In the rows, zero is written as 128.
Known rows, with every way that one mark hangs from another:
j810[j676[j540]]: [128 124 139 158 129 100 141 141 141 127 129 133 134 100 122 126 130 137
 132 120 206 136 128 134 116 134 128 132  97 136 127 120 120 128 127 126
 144 127 119 106 130 131 133 127 133  97]
j540[j676[j18 j513]]: [138 133 162 137 110  94  93 137 143 134 131 115 131 108 119 128 131 122
 125 116 199 134 150 130 139 144 128 136 126 120 125 107 133 125 104 137
 151 113 113 116 133 130 135 130 134 126]
j122[j676[j18 j498 j537 j804 j997]]: [144 117 123 133 105  88 129 140 145 145 141 131 119 132 121 124 126 123
 119 120 228 134 154 143 127 155 131 141 148 126 123 126  81 106  78 125
 146  94 136  87 127 158 226 123 131 110]
j537[j676]: [120 135 130 121 138 100 140 123  95 116 133 130 132 112 124 135 135 120
 118 128 158 132 136 130 133 125 129 139 129 131 123 121 161 124 127 116
 141 152 118 133 125 124 133 134 132 136]
j763[j676[j18 j498 j513 j540]]: [141 127 169 153 104 115 164 143 169 113 137 146 142 132 131 121 132 132
 106 123 221 143 158 132 129 131 130 147 128 129 135 117 114 117 103 123
 154 152 125  90 121 140 177 133 122  97]
j763[j676[j997]]: [127 131 149 140 126  94 176 138 147 108 134 145 143 137 139 126 134 128
  86 125 164 135 121 123 129 123 131 133 131 134 113 120 115 126 125 121
 141 154 130 115 121 129 164 134 125 117]
j968[j676[j498 j537 j804 j997]]: [136 118 120 157 119  98 159 165 152 134 140 131 115 140 118 119 131 127
 118 125 213 135 134 144 123 149 133 134 138 135 110 125 104 111 112 116
 140 125 123  81 135 159 220 128 140  97]
j122[j676[j513 j804 j997]]: [139 134 190 132 118 118 125 129 141 134 126 135 105 134 114 134 125 125
 133 100 203 138 133 134 132 147 134 147 138 131 118 131  98 126 139 121
 141  86 115 116 125 153 183 121 141 102]
j130[j676[j498 j537 j804]]: [134 127  96 126  85 100 116 135 124 131 140 136 124 126 132 124 128 125
 131 127 198 131 140 141 125 145 130 134 128 135 128 126 132 110 118 106
 131 143 117 114 130 153 181 134 167 133]
j995[j676[j498 j513 j997]]: [137 135 195 130 112 116 133 137 138 120 125 130 132 134 131 116 128 121
 113 123 180 138 132 118 149 146 135 141 155 130 113 118 109 123 129 133
 134 147 121 116 115 133 209 132 135 126]
j666[j676]: [126 129 124 130 136  97 123 141 128 125 125 130 140 129 127 130 127 121
  71 130 177 135 117 122 135 134 129 126 127 138 124 122  99 125 124 131
 136 151 119 140 110 133 127 127 124 128]
j130[j676[j513 j537 j804 j997]]: [138 144 144 132  75 119 125 132 141 134 138 138 115 124 125 131 128 127
 124 112 198 129 144 141 126 139 133 149 116 134 116 125 132 120 138 106
 145 138 113 102 126 158 174 134 169 107]
j537[j676[j18 j513 j804]]: [133 141 183 128 114 123 145 125 119 132 130 132 113 106 118 137 131 117
 138 108 187 133 156 138 131 130 133 152 121 122 126 122 174 121 110 107
 160 149 111 118 125 150 149 136 128 115]
j391[j676]: [126 124 119 122 142  97 137 116 116 126 130 126 135 127 123 129 135 126
 129 135 178 132 125 128 137  93 131 128 125 125 133 123 145 128 124 122
 139 115 125 139 127 125 134 127 121 138]
j968[j676]: [124 129 132 151 133 106 140 154 142 126 128 130 137 143 121 128 130 131
 121 129 179 136 117 131 124 139 130 121 126 135 121 125 118 130 122 124
 146 120 112 121 139 126 128 126 125 120]
j540[j676]: [128 127 128 129 132  73  93 136 122 126 131 113 131 113 123 127 132 124
 117 124 180 132 128 125 136 141 126 124 132 128 120 111 133 123 123 136
 130 118 118 126 134 124 133 129 142 133]
j391[j676[j130 j498 j513 j997]]: [145 126 124 133 121 106 145 125 140 117 132 127 121 125 135 114 139 115
 122 134 196 138 152 138 155 104 134 155 137 130 132 115 158 124 125 124
 144 116 141 121 120 146 221 130 132 130]
j540[j676[j18 j130 j537 j804 j997]]: [146 129  94 134 104  55 111 149 161 148 142 113 115 108 140 127 132 114
 109 126 219 123 157 141 139 146 126 144 125 125 117 107 159 109  83 134
 153 127 142  81 130 161 187 130 138 111]
j122[j676]: [127 128 127 125 132  98 112 128 124 127 128 131 135 138 121 134 126 127
 129 125 182 137 124 126 131 143 128 128 138 132 131 130  94 127 123 131
 136  88 119 135 130 124 133 119 131 135]
j540[j676[j804]]: [130 125 147 127 130  74  99 136 125 135 129 116 112 112 123 130 129 122
 129 113 191 131 126 128 133 144 128 127 130 128 118 116 144 120 126 127
 129 120 114 122 135 145 146 128 146 121]
j968[j676[j18 j130 j498 j540]]: [142 121 109 160 112  90 137 167 172 134 135 128 136 141 137 116 130 129
 113 140 237 135 156 142 131 148 126 138 127 139 135 115 139 114  81 132
 161 129 136  83 135 142 183 125 118  98]
j676[j18 j997]: [141 130 164 136 105 118 140 133 148 145 132 127 132 123 130 120 127 129
 100 122 152 122 152 135 127 129 129 138 130 122 116 116 116 120  78 132
 155 133 148  97 125 136 180 132 109 104]
j763[j676[j498 j540]]: [131 119 136 144 126  92 164 142 149 106 137 144 140 138 135 121 133 133
 100 132 202 140 137 126 128 129 128 135 135 137 130 121 111 115 123 122
 134 156 128 100 121 134 175 132 131 103]
j995[j676[j513 j540 j804]]: [135 138 211 126 116 119 128 134 151 135 122 133 112 135 124 132 122 129
 137 114 212 133 129 117 136 142 131 142 128 132 123 127 137 124 144 127
 141 150 106 103 117 151 144 126 136  89]
j810[j676[j130 j498 j513 j997]]: [143 126 136 165 108 116 153 149 156 115 127 133 127  96 138 112 136 119
 129 118 191 142 145 143 137 145 134 153 115 136 123 113 135 130 124 125
 145 124 134 113 123 146 219 132 142 124]
j728[j676[j18 j130 j513 j997]]: [146 140 138 136  98 109 136 137 155 129 128 129 127 153 141 124 130 121
 101 120 206 131 160 135 150 128 129 155 124 133 129 110 159 130 103 128
 165 140 137 106 121 142 176 130 124 108]
j122[j676[j498 j513 j804]]: [139 125 168 132 117 122 116 132 134 126 127 134 109 135 113 128 125 122
 148 106 208 144 140 136 134 156 134 142 148 130 132 134  99 121 132 120
 130  84 111 126 128 154 192 121 146 122]
j395[j513]: [130 159 120 127 113 176 134 126 135 126 121 130 118 116 129 132 137 131
 129 124 115 123 125 125 134 131 125 146 133 129 137 123 135 115 151 127
 114 125 119 129 123 122 134 117 135 110]
j130[j676]: [125 139 125 124  96 104 106 126 117 124 130 135 142 128 134 127 127 130
 119 128 168 129 128 130 126 135 128 128 120 137 126 122 138 127 126 115
 139 141 115 140 130 124 125 133 153 141]
j666[j676[j498 j513 j537 j804]]: [139 122 121 140 115 117 132 149 145 128 134 133 116 124 117 127 128 116
  94 122 213 141 137 135 136 147 133 144 132 133 127 127  93 113 129 120
 131 148 112 111 108 167 184 128 143 114]
j968[j676[j18 j130 j498 j540 j804]]: [144 119 130 158 110  91 143 167 175 143 133 130 117 140 136 118 127 128
 126 129 245 133 154 145 128 149 128 140 126 138 133 120 151 110  84 123
 160 132 131  79 135 164 195 125 123  84]

Rows:
[135 129  50 131 123  61  96 145 144 128 141 112 131 112 138 130 134 115
 117 141 191 128 142 132 142 143 123 134 124 130 128 110 155 118 115 140
 135 121 132 107 131 135 136 128 147 141] | j540[j676[j130 j537]]
[137 120  42 135 123  85 126 154 145 121 138 128 140 127 142 122 131 110
  71 151 195 135 138 132 145 144 127 138 133 140 134 119 114 112 108 135
 133 157 137 117 105 148 175 128 133 140] | j666[j676[j130 j498 j537]]
[150 129 110 140 104 149 127 139 156 115 129 128 116 125 145 114 133 113
 142 132 148 137 162 140 151 143 130 157 138 131 142 123 160 125 131 130
 130 126 139 121 120 152 201 131 142 139] | j676[j130 j498 j513]
[146 133 118 136 118 101 137 141 167 133 135 127 113 129 147 119 130 128
  97 133 183 121 157 137 137 129 123 156 121 143 122 117 155 117 126 139
 142 142 161  73 116 151 191 125 134  70] | j676[j130 j540 j997]
[154 115 105 147  92 100 142 150 167 148 155 126 126 123 124 112 131 134
  93 138 228 125 189 148 122 140 125 152 135 127 123 113  87  93  67 136
 148 138 161  28 121 154 246 130 125  65] | j676[j18 j498 j537 j540 j997]
[135 134 156 135 120 116 124 131 136 121 129 131 120 157 118 131 128 136
 116 116 223 136 147 129 138 125 127 146 119 137 132 119 134 129 146 126
 144 136 113 101 123 133 135 125 139  84] | j728[j676[j513 j540]]
[142 125 117 159 109  91 150 166 165 133 134 128 137 140 140 111 132 122
 103 137 204 134 149 142 136 149 130 137 138 135 121 113 133 118  76 129
 161 129 142  95 134 142 215 130 117 116] | j968[j676[j18 j130 j498 j997]]
[133 128 150 129 119  91 148 130 106 123 138 128 133 108 127 120 137 118
  99 126 182 132 162 139 134 133 131 148 144 127 117 111 142 111  84 118
 152 157 137 107 122 133 215 139 123 126] | j537[j676[j18 j498 j997]]
[154 134 165 144  80 147 156 140 178 156 141 132  98 118 117 131 126 123
 131 105 190 124 172 148 125 136 133 159 118 115 117 125 122 113  96 117
 161 125 133  61 124 178 199 132 130  77] | j676[j18 j513 j537 j804 j997]
[140 135 110 139  79 115 108 138 139 124 144 137 131 126 123 123 130 134
 126 130 227 135 160 141 128 144 127 149 120 138 134 120 119 113 133 117
 138 138 114  90 125 142 172 132 171 108] | j130[j676[j498 j513 j537 j540]]
[131 128 124 140 118  91 186 143 157 119 142 145 126 134 135 132 131 126
  99 123 184 131 125 131 125 125 132 138 126 131 113 126 118 117 123 112
 140 155 128  93 121 155 175 133 134 103] | j763[j676[j537 j804 j997]]
[134 117 143 131 127  73  98 140 122 130 131 115 112 112 123 121 131 120
 129 115 201 134 133 132 137 151 130 129 144 129 119 114 133 112 119 128
 122 122 119 118 134 149 191 130 151 125] | j540[j676[j498 j804]]
[156 134 241 146  88 146 145 138 182 158 131 133  90 120 114 126 122 135
 124  92 225 125 175 145 122 134 131 164 115 125 118 121 129 113 107 121
 163 131 133  52 121 179 205 127 127  30] | j676[j18 j513 j540 j804 j997]
[146 126 164 140 107 113 109 136 150 133 134 132 129 134 114 123 126 131
 131 119 243 143 165 137 131 153 128 147 140 129 140 123  85 116 101 133
 151  87 123  96 126 139 182 119 129 100] | j122[j676[j18 j498 j513 j540]]
[135 125 155 130 117  71  98 138 136 145 130 115 120 109 123 130 127 122
 127 112 204 128 139 131 131 144 128 127 127 122 121 112 145 116  92 130
 146 121 119 113 136 146 147 129 132 118] | j540[j676[j18 j804]]
[138 123 131 159 104  96 163 147 157 146 137 134 125  93 126 126 129 127
 128 114 211 131 140 145 115 138 133 137  99 125 115 119 118 120  86 118
 160 128 130  86 130 156 179 131 127 101] | j810[j676[j18 j537 j804 j997]]
[138 124 178 131 117  87 151 134 120 135 139 131 110 109 122 122 133 124
 106 114 227 131 168 143 127 135 130 156 136 132 116 114 153 101  92 112
 153 162 134  78 122 159 230 135 130  79] | j537[j676[j18 j498 j540 j804 j997]]
[146 119 111 138 107  79 121 143 151 140 147 131 132 134 118 122 128 131
 105 132 252 135 167 141 126 151 126 145 143 132 128 119  68 103  80 136
 149  95 143  65 125 142 216 120 129  90] | j122[j676[j18 j498 j537 j540 j997]]
[146 136 190 136  65 122 122 133 140 137 131 137 120 122 129 117 127 126
 122 106 211 132 158 144 130 147 135 149 132 131 119 118 133 115 101 107
 153 141 120 108 126 159 221 138 155 112] | j130[j676[j18 j498 j513 j804 j997]]
[142 125 156 141 107  93  93 142 139 128 133 114 130 108 120 119 133 120
 124 118 208 138 159 134 142 151 129 137 139 121 127 106 124 117  96 137
 144 115 119 112 133 134 179 132 138 132] | j540[j676[j18 j498 j513]]
[128 127 143 127 133  94 148 128  95 112 137 129 127 112 124 121 138 118
 100 125 169 135 148 136 136 132 131 147 147 133 113 115 142 114 119 116
 136 156 130 115 121 132 214 137 137 127] | j537[j676[j498 j997]]
[129 133 151 131 126 123 139 126 101 107 133 131 124 110 119 127 138 116
 128 122 172 141 153 136 139 134 132 152 139 129 127 120 151 121 134 114
 137 147 113 128 123 132 179 136 142 136] | j537[j676[j498 j513]]
[143 117 166 135 110  66 107 143 136 141 135 114 114 109 124 116 131 120
 110 111 218 131 150 137 136 152 130 135 146 124 110 106 125 107  83 130
 140 126 132  96 132 154 228 132 138 109] | j540[j676[j18 j498 j804 j997]]
[133 128 153 147 116 121 167 140 149  98 133 146 139 134 133 123 134 124
 113 125 173 146 135 127 136 131 133 140 138 130 129 123 115 125 134 118
 135 146 117 124 122 135 173 135 133 131] | j763[j676[j498 j513]]
[144 133 128 135  63 123 117 136 144 139 140 137 125 121 128 125 126 124
 137 118 216 133 161 146 127 148 132 146 122 127 133 122 133 112  98 107
 152 138 113 104 129 159 184 136 158 126] | j130[j676[j18 j498 j513 j537 j804]]
[146 126 174 143 103  88 100 143 142 130 135 114 126 108 120 115 134 121
 108 114 210 136 161 136 143 151 130 144 145 122 114 101 114 115  95 137
 146 117 127  98 130 138 216 133 139 117] | j540[j676[j18 j498 j513 j997]]
[137 115 142 162 112  96 141 147 148 133 132 132 141  96 125 115 129 135
 129 123 226 139 148 141 118 143 129 135 108 131 132 113 112 117  86 128
 153 129 130  94 130 136 178 130 124 102] | j810[j676[j18 j498 j540]]
[151 139  68 144 102 135 131 145 186 131 145 130 111 126 135 133 131 125
 134 141 200 129 177 142 138 132 123 166 105 134 145 125 158 119 143 135
 145 126 138  63 118 158 138 124 146  82] | j676[j130 j513 j537 j540]
[141 135 155 131 117 112 154 133 123 116 133 132  99 109 134 123 137 107
 123 114 187 136 162 144 146 137 134 168 139 135 119 118 185 116 131 109
 144 155 130 110 117 165 234 137 148 117] | j537[j676[j130 j498 j513 j804 j997]]
